Each row was made from one small tree. The marks that hang from a mark follow it in brackets, in alphabetical order. Every link used is in the known rows. Write each row's tree.
Known rows:
mibi[muva pibi[tela[dava]]]: [-21.6 -24.8 -44.2 -58.8   7.9  -9.8 -15.2 -16.3  33.8  -8.7  46.4 -24.7
  16.7  -3.5 -26.5  19.3  34.8   7.2 -45.7  58.7   8.9  22.9  10.9 -10.2
  35.1]
budu[mibi[muva pibi[tela]]]: [-10.4 -36.0 -37.4 -54.5   9.8 -22.4  -5.7 -31.6  38.0  -5.5  39.0  -4.1
  45.6  -4.4 -23.0  -1.1  45.4   8.1 -37.0  78.6  28.5  -3.3  -2.5 -20.0
  42.7]
vume[dava[mibi[muva pibi] tela]]: [ -1.9 -20.8 -63.2 -32.0   1.2   9.6 -22.5 -49.5  61.8 -10.4  24.5 -10.7
 -36.8 -10.2   4.6 -51.3  27.5  11.4 -35.1   9.0  48.3   4.5  -5.3  20.9
  34.3]
budu[mibi[pibi]]: [ 14.0 -29.0 -36.1 -72.6  -3.6 -14.3  14.7 -15.3  28.8 -10.3  22.4   6.3
  45.5 -21.4 -18.0  -5.5  37.0  -3.1 -25.5  86.5  23.2 -18.5 -20.5 -22.9
  30.7]
pibi[mibi tela]: [ -2.8 -34.2 -21.4 -54.5  -2.2 -28.0  -4.9 -26.2   8.6 -16.4  32.7   6.0
  57.6 -39.9 -45.4   4.7  52.9  -9.8 -29.2  74.7   9.6 -10.8 -25.5 -11.1
  49.1]
muva[mibi[pibi[vume[dava[tela]]]]]: [-14.3 -33.6 -25.8 -33.3 -20.5   2.0 -10.7 -30.6  35.7 -25.1  32.5  -7.2
  12.0 -17.6 -16.6 -24.0  -0.9 -14.7 -18.3  19.6  66.8 -13.7  28.5 -12.2
  21.0]
vume[dava[mibi tela]]: [  9.9 -14.6 -39.1 -27.2 -18.2  -8.0  -2.6 -37.9  43.3 -19.4  25.2   8.6
 -29.1 -36.4 -19.6 -63.7  22.4  -5.8 -22.1  26.3  41.3 -13.7 -32.0  30.7
  33.2]
vume[dava[tela]]: [  4.5 -30.7 -28.0 -39.2 -24.0 -16.7  -2.3 -19.8  24.5 -35.2  16.1   1.2
  -9.7 -33.0 -33.7 -32.7  20.5  -3.5 -20.8  42.6  36.6 -12.3 -25.8  15.6
  34.3]
muva[mibi[pibi[tela]]]: [  1.2 -35.7 -29.4 -55.9  -2.4 -17.8 -14.6 -28.7  28.9  -9.1  49.2   3.0
  41.5 -37.8 -18.2  13.3  31.6 -35.9 -39.0  63.0  32.0 -20.7   3.9 -21.4
  32.5]
vume[dava[mibi[pibi] tela]]: [  8.1 -20.1 -52.5 -35.4 -12.7   6.0  -9.5 -43.9  54.8 -15.1  30.3  -1.6
 -19.0 -25.5   1.3 -49.0  27.5  -7.9 -30.6  25.0  47.5  -9.7 -18.3  24.8
  27.6]
mibi[muva pibi[tela[dava] vume]]: [-38.8 -21.9 -31.3 -42.3   3.8  -8.7 -14.6 -11.6  32.1 -17.9  44.4 -37.7
  34.7  16.5 -32.1  23.9  24.0   2.0 -38.0  49.3  14.5  30.5  31.0 -26.3
  31.3]
vume[dava[mibi[pibi[tela]]]]: [ -7.0 -10.8 -34.7 -23.3 -10.3   6.9 -21.2 -33.1  45.2 -24.8  58.5  -7.6
  16.1 -19.4 -28.8 -29.6  41.1  -6.9 -43.7  45.8  37.5   4.6  -7.1   9.4
  21.9]
pibi[mibi vume]: [ -6.1 -29.4 -17.6 -51.9  -7.4 -14.1   3.3 -12.1   9.2 -17.5  12.5  -6.9
  59.4 -27.0 -53.1   0.4  29.8  -3.3 -19.4  54.4  14.6  -7.1 -11.1 -30.7
  41.5]
vume[dava[mibi]]: [  8.0   0.9 -30.9 -30.8 -18.5   0.6  -9.3 -15.2  38.9 -20.9  33.1   3.2
  -6.7 -36.3 -46.0 -57.8  23.3   0.1 -33.1  45.3  30.8  -5.2 -29.4   8.0
  24.7]
dava[mibi tela[pibi] vume]: [ 23.5 -15.0 -56.3 -55.1  -1.7 -18.1  -9.2 -14.0  52.4 -11.9   7.0  10.2
 -39.1 -24.4  17.3 -34.9  31.8 -27.7  19.2   5.8  42.8 -25.4 -12.5  38.3
  20.1]
muva[mibi[pibi[tela vume]]]: [-11.9 -35.4 -16.9 -37.1  -7.4 -16.7 -13.1 -21.0  25.0 -14.3  47.1  -7.6
  60.6 -21.3 -26.7  16.2  19.9 -37.8 -29.4  50.5  40.8  -9.1  19.4 -38.1
  26.4]
pibi[mibi vume[dava]]: [-25.4 -14.6  -7.6 -35.2 -20.4   2.7  -6.7  -9.0   8.4 -35.4  27.4 -15.2
  48.6 -16.3 -73.9 -20.7  22.0  19.2 -21.1  43.6  29.4   1.1   0.7 -22.5
  26.7]
dava[mibi tela vume]: [ 18.3 -26.9 -59.1 -48.6  -8.4 -19.7   6.7 -32.5  60.3 -12.6  18.3   7.9
 -25.7 -45.6  19.2 -47.6  35.8 -19.4  -6.0  23.7  32.5 -29.3 -28.8  26.4
  33.3]
dava[tela[pibi[mibi[muva] vume]]]: [ -7.7 -31.0 -37.1 -54.5   9.6 -19.6 -13.5 -20.1  14.9  -8.4 -11.4  -6.5
  10.5  10.2 -27.5  -0.3  24.3   3.1  13.4   7.6  43.1   0.9  10.4   2.2
  46.9]
pibi[mibi[muva] vume]: [-18.5 -27.4 -29.5 -47.7   4.3 -14.3  -9.4 -17.1  14.6  -9.6   7.8 -17.4
  44.5  -7.3 -48.1  -4.7  27.7  14.9 -22.2  42.2  15.9   4.3  -1.7 -35.8
  48.4]
budu[kibe]: [ 21.2 -24.1 -13.9 -57.9 -19.3 -27.1  23.3   1.1  19.5 -14.5  25.0  15.9
  36.0 -23.0 -41.9 -14.7  21.1 -15.2 -23.2  73.7   6.5  -5.5 -26.3 -27.7
  42.1]
muva[mibi]: [ 15.1 -26.1 -29.3 -61.5 -13.8 -23.1  -2.2  -9.1  22.8  -5.8  24.5  16.8
  17.0 -54.5 -35.2 -17.4  16.3 -23.7 -25.4  60.9  25.8 -27.5 -19.3 -21.2
  34.3]

Write each row's tree:
[-29.6 -31.1 -22.4 -35.5   6.8 -23.4 -17.4 -29.5  11.3 -13.9  27.5 -19.0
  57.4  -5.9 -53.3   2.6  38.9   7.2 -27.6  48.6  17.9  13.1   6.5 -29.3
  54.4] : pibi[mibi[muva] tela vume]
[  6.2 -29.7 -80.6 -49.5   8.0  -4.8 -13.4 -45.6  80.3   0.3  16.2 -12.1
 -35.3 -15.0  44.7 -35.4  40.7  -3.5 -21.9   7.6  37.4 -12.5  -0.2  16.0
  35.5] : dava[mibi[muva pibi] tela vume]
[ -0.4 -28.2 -26.6 -54.3  -7.7  -7.4  -7.9 -13.1  30.9  -9.3  27.6  -5.7
  41.0 -23.4 -22.7   6.3   8.5 -28.6 -25.9  43.3  37.2 -14.8  18.4 -44.0
  23.9] : muva[mibi[pibi[vume]]]
[-18.1  17.1 -41.9 -47.8   6.3  -2.2 -12.1   7.1  35.1   1.2  15.9 -12.4
 -18.3  15.6 -38.9 -24.7   2.2   7.9   0.3  13.9  28.4  27.1  16.8   4.2
  18.6] : tela[dava[mibi[muva]] pibi[vume]]
[ -8.2  -1.9  -8.2 -32.9 -18.9  -2.4 -19.4  26.3   5.6 -43.7  17.3 -11.7
  17.4   7.9 -72.3  -6.0   5.1 -10.7   0.0  33.2  42.4   9.0  11.9  -6.9
   6.8] : tela[pibi[vume[dava]]]
[-28.6   4.3 -46.5 -85.1  11.8   1.7 -17.1  14.0  34.4  -5.5  19.2 -13.2
  -3.3   1.8 -31.6  -0.8  27.9  36.2  10.8  19.2  14.6   7.5  20.2   7.0
  26.1] : tela[dava[vume] pibi[mibi[muva]]]
[  6.1  -5.7 -40.3 -37.6 -10.7  18.8 -14.3 -22.1  46.8 -15.1  37.4  -7.0
   2.7 -20.0 -23.3 -40.5  31.7  -0.1 -41.8  38.1  37.3   2.1 -15.4   2.6
  16.0] : vume[dava[mibi[pibi]]]
[-12.2  -2.6 -39.8 -48.5  -4.5   9.9   5.6 -14.1  44.0  -5.2  33.2 -18.5
  16.8  -8.9 -16.9  -9.4  14.4  -4.9 -30.2  36.2  22.7  14.8   6.2 -12.9
  20.7] : tela[dava[mibi[pibi[vume]]]]
[ 14.7 -34.2 -70.4 -53.7  -0.4  -2.3   0.3 -38.1  72.3  -8.0  18.4  -3.2
 -17.6 -31.8  41.9 -30.2  41.7 -19.1 -13.3  17.9  36.7 -25.8 -14.1  17.5
  26.7] : dava[mibi[pibi] tela vume]
[-28.4 -19.7 -11.3 -22.0 -16.8   2.5 -25.2 -22.1  29.2 -32.7  61.3 -15.4
  49.4 -12.4 -46.4  -4.6  11.9 -18.0 -32.5  42.0  56.5  -1.3  38.4 -27.3
  15.4] : muva[mibi[pibi[tela vume[dava]]]]
[-12.6 -15.3 -27.3 -56.9  12.8 -10.6 -20.2   4.9   6.2  -9.0   0.1 -15.6
  33.2  10.1 -54.7   6.4  22.2   7.7   1.7  26.3  30.0   8.7  16.5 -20.8
  35.9] : tela[pibi[mibi[muva] vume]]
[-17.2  -2.0 -37.7 -81.5  14.1  -6.8 -12.9   5.5  13.1   2.7  15.1  -6.0
   6.0  -2.2 -49.1   3.8  22.4  29.9  -1.7  33.4  10.6  20.4   2.8   3.9
  36.1] : tela[dava pibi[mibi[muva]]]
[  0.8 -15.2 -15.7 -55.9   1.5 -12.4 -10.5   9.4  -0.2 -14.5   3.5  -3.2
  49.4  -4.7 -56.5  10.6  25.8 -12.1   7.9  39.4  24.8  -2.1   2.9 -18.8
  32.7] : tela[pibi[mibi vume]]
[-10.6 -20.2 -26.1 -53.2  -4.9 -11.8  25.7 -13.1  40.8  -4.8  28.3  -2.9
  60.5  31.0 -29.2 -17.1  13.4  16.7 -14.5  65.3  34.1   3.0  17.9 -59.0
  36.9] : budu[kibe mibi[muva pibi[vume]]]
[-47.5 -16.5 -11.5 -18.4  -4.3  -8.3 -27.1 -27.8  13.3 -30.6  43.8 -26.5
  50.1   3.6 -77.1 -16.0  30.9  26.9 -30.9  39.5  33.3  21.4  19.0 -19.0
  41.2] : pibi[mibi[muva] tela vume[dava]]
[ -5.6 -28.5 -53.8 -73.6  16.9 -15.6 -21.3 -12.9  37.8 -11.1  -3.1  -3.9
 -14.8  -6.6  -2.5  -8.6  41.0  11.3  19.3   4.5  33.6 -13.6   6.7  19.5
  40.8] : dava[tela[pibi[mibi[muva]]] vume]
[ 30.6 -18.9 -49.3 -49.0  -0.7 -24.0  -1.4 -19.3  33.6  -2.7   0.8  19.8
 -26.8 -24.1  -1.6 -30.5  24.8 -32.5   5.7  23.2  38.5 -14.8 -31.4  36.0
  32.3] : dava[mibi tela[pibi]]
[-23.2  -2.0 -15.9 -67.8  -1.2  -3.0   3.3  15.5   1.6 -13.9  16.2  -8.1
  36.4  -1.1 -60.8  14.3  12.9   7.4  10.6  34.2  19.3  11.0  12.1  -7.4
  23.5] : tela[dava pibi[mibi vume]]
[-27.1  -1.1 -23.5 -28.5  -9.2 -19.1   7.6 -20.3  34.5 -15.9  48.2  -7.1
  24.1 -20.6 -43.0 -18.3  20.8 -13.4 -25.5  48.7  20.5  10.5  -5.2  -0.8
  29.5] : pibi[tela[dava[mibi]] vume]
[-29.8   0.6 -55.3 -46.2   0.3 -13.1 -10.9 -22.5  64.6  -6.3  55.1 -11.1
 -16.2 -18.1 -13.5 -34.8  33.2  17.4 -23.1  28.9  15.7  10.4   2.2  13.4
  28.1] : pibi[tela[dava[mibi[muva] vume]]]
[-13.4 -21.8 -45.4 -23.1  12.6  -5.9 -23.2 -38.7  48.3  -4.6  39.0 -24.9
  27.2   6.4 -11.9  -6.3  35.6 -17.3 -41.6  36.5  29.9  16.3  13.9 -16.7
  38.2] : dava[mibi[muva pibi[tela vume]]]
[-33.4 -22.1 -24.4 -17.0  -4.6   1.5 -34.2 -17.4  32.5 -35.3  48.0 -38.5
  33.4  21.3 -50.8   0.3  27.8   5.4 -42.8  40.0  38.0  24.5  34.9 -25.1
  24.9] : mibi[muva pibi[tela vume[dava]]]
[ -8.2 -19.4 -64.7 -45.7  14.0  -3.7 -24.8 -35.4  69.5  -4.7  42.0 -17.4
   2.7 -11.3  13.6 -15.6  54.3  -4.5 -34.5  27.3  27.2  -0.1   8.6   0.2
  30.0] : dava[mibi[muva pibi[tela]] vume]
[  2.5 -34.4 -62.2 -34.1   5.4  -7.1 -10.1 -46.7  60.2   0.8   5.6 -18.6
  -7.4   2.4  17.5 -25.8  27.1 -14.6 -23.8  11.8  41.2   4.8   1.6  -2.7
  43.3] : dava[mibi[muva pibi[vume]] tela]
[  3.0 -15.4 -28.9 -64.6  -9.5 -28.9  30.3 -11.3  32.6  -2.3  27.6  21.8
  36.5  -2.8 -43.4 -42.5  17.0  22.4 -14.8  79.9  22.1  -5.6 -17.0 -36.4
  50.4] : budu[kibe mibi[muva]]
[-31.6  -0.9 -25.9   0.1 -11.1  -5.1 -26.1 -30.1  39.1 -24.1  46.0 -19.1
   7.6   4.3 -57.6 -47.7  19.5   8.5 -37.3  26.4  40.3  19.8  11.1  -3.8
  29.3] : pibi[tela vume[dava[mibi[muva]]]]
[ -6.2 -33.2 -43.2 -46.2   4.3  -4.3 -17.1  -7.6  32.4 -12.0  11.2 -32.5
  32.1  10.8 -25.1  12.6  23.1  -6.3 -36.9  41.1  24.0  12.1  14.2 -36.7
  33.9] : mibi[muva pibi[vume]]
[  4.8 -15.6 -52.0 -32.8   7.6 -22.1 -15.8 -21.0  37.9  -1.0  -5.0  -4.7
 -26.8   7.9  -6.4 -33.0   9.7 -20.1   7.3   0.8  49.1   2.1   0.8  15.7
  37.1] : dava[mibi[muva] tela[pibi[vume]]]
[  2.9 -20.4 -50.7 -44.2   0.5  -5.0 -13.4 -30.6  64.0 -15.5  46.6  -6.0
  18.0 -23.7  10.9  -6.9  51.2 -22.5 -29.8  41.3  26.2 -13.8  -6.1   3.3
  20.3] : dava[mibi[pibi[tela]] vume]
[-20.2 -13.0 -42.9 -10.6 -14.0  -6.6 -16.2 -38.6  47.7 -18.9  19.6 -13.6
 -25.3  -1.9 -27.5 -64.9   7.8   7.1 -21.6   6.3  51.2   7.5   1.9  12.0
  36.7] : pibi[vume[dava[mibi[muva] tela]]]
[ 14.6 -24.9 -22.0 -73.9 -12.0 -13.7  35.9 -12.2  31.5  -3.3  35.0  21.9
  58.1  -6.8 -25.0 -18.6  27.9   3.4 -15.3  90.2  22.8 -14.3 -12.1 -39.4
  35.1] : budu[kibe mibi[pibi]]
[  5.7  -3.2 -50.7 -33.2  -0.1  -4.3 -26.3 -24.1  46.1  -9.7  12.3   3.3
 -55.8   1.2 -19.6 -55.9  14.9   5.5  -2.1   0.8  53.5   5.7  -5.6  42.7
  28.4] : vume[dava[mibi[muva] tela[pibi]]]
[ 17.7  -4.5 -39.1 -33.9 -11.0  -3.9 -14.8 -17.4  35.2 -19.5  16.6  13.9
 -38.7 -19.0 -23.3 -51.9  16.3 -13.1   5.0  12.0  54.0  -8.3 -17.8  43.2
  20.1] : vume[dava[mibi tela[pibi]]]
[-18.8 -37.8 -35.5 -34.3   7.4 -16.9 -24.7 -22.3  25.8 -18.5  32.1 -29.7
  43.1  12.7 -25.7  22.8  34.8 -15.6 -40.4  51.9  25.4  15.6  21.0 -30.4
  36.1] : mibi[muva pibi[tela vume]]
[ -0.7 -25.8 -25.9 -52.5  -7.9 -11.5  16.3 -12.6  25.9 -16.3  20.0  -8.1
  64.2  -5.9 -27.7  -2.0  25.1  -7.8 -17.8  74.6  34.4 -14.2  -1.5 -40.6
  25.9] : budu[mibi[pibi[vume]]]
[  3.7 -16.6 -38.1 -72.0  16.5 -11.7 -23.3  -0.5  10.8  -1.1   1.7  -2.1
  15.8  -3.9 -40.7  -0.7  35.8  10.5  -6.5  38.7  19.3   5.0  -5.7  -7.3
  44.4] : tela[pibi[mibi[muva]]]
[ -4.4   4.7 -50.8 -62.5 -11.8  -4.6   8.1  -5.0  55.5  -8.6  37.7  -2.3
 -14.1 -35.4 -12.4 -40.8  24.8   5.9 -13.4  36.4   8.8  -8.5 -15.5  12.9
  16.1] : tela[dava[mibi vume]]
[-22.5 -20.5 -39.6 -64.9  -4.9  -6.2  -0.7  -2.2  43.0 -25.0  54.9 -21.3
  24.1 -18.8 -10.1  21.9  40.7  -1.5 -25.0  54.8  10.8   3.3  12.6  -3.0
  14.6] : mibi[pibi[tela[dava[vume]]]]
[ -4.7   1.5 -35.7 -80.1  -4.1  -9.7  -5.2  34.7  24.7 -21.8  22.5  -7.9
  -7.2  -9.9 -28.6   7.1  16.7  -3.1  11.3  36.1  16.5  -1.6   4.4   9.2
   3.7] : tela[dava[vume] pibi]
[ -8.8 -27.5 -28.7 -57.8   1.4 -22.4  16.2 -29.3  39.7  -2.5  52.9  10.9
  59.7  13.4 -25.5 -13.3  35.6  10.6 -27.2  81.4  30.4   6.1   7.3 -36.6
  46.8] : budu[kibe mibi[muva pibi[tela]]]
[ 28.8 -37.1 -61.3 -48.4   0.4 -10.8  -0.4 -46.9  50.4  -1.4  15.1   3.8
 -11.5 -35.2  23.3 -24.8  39.0 -27.3 -27.2  37.1  34.9 -17.0 -26.7  16.1
  44.0] : dava[mibi[pibi] tela]
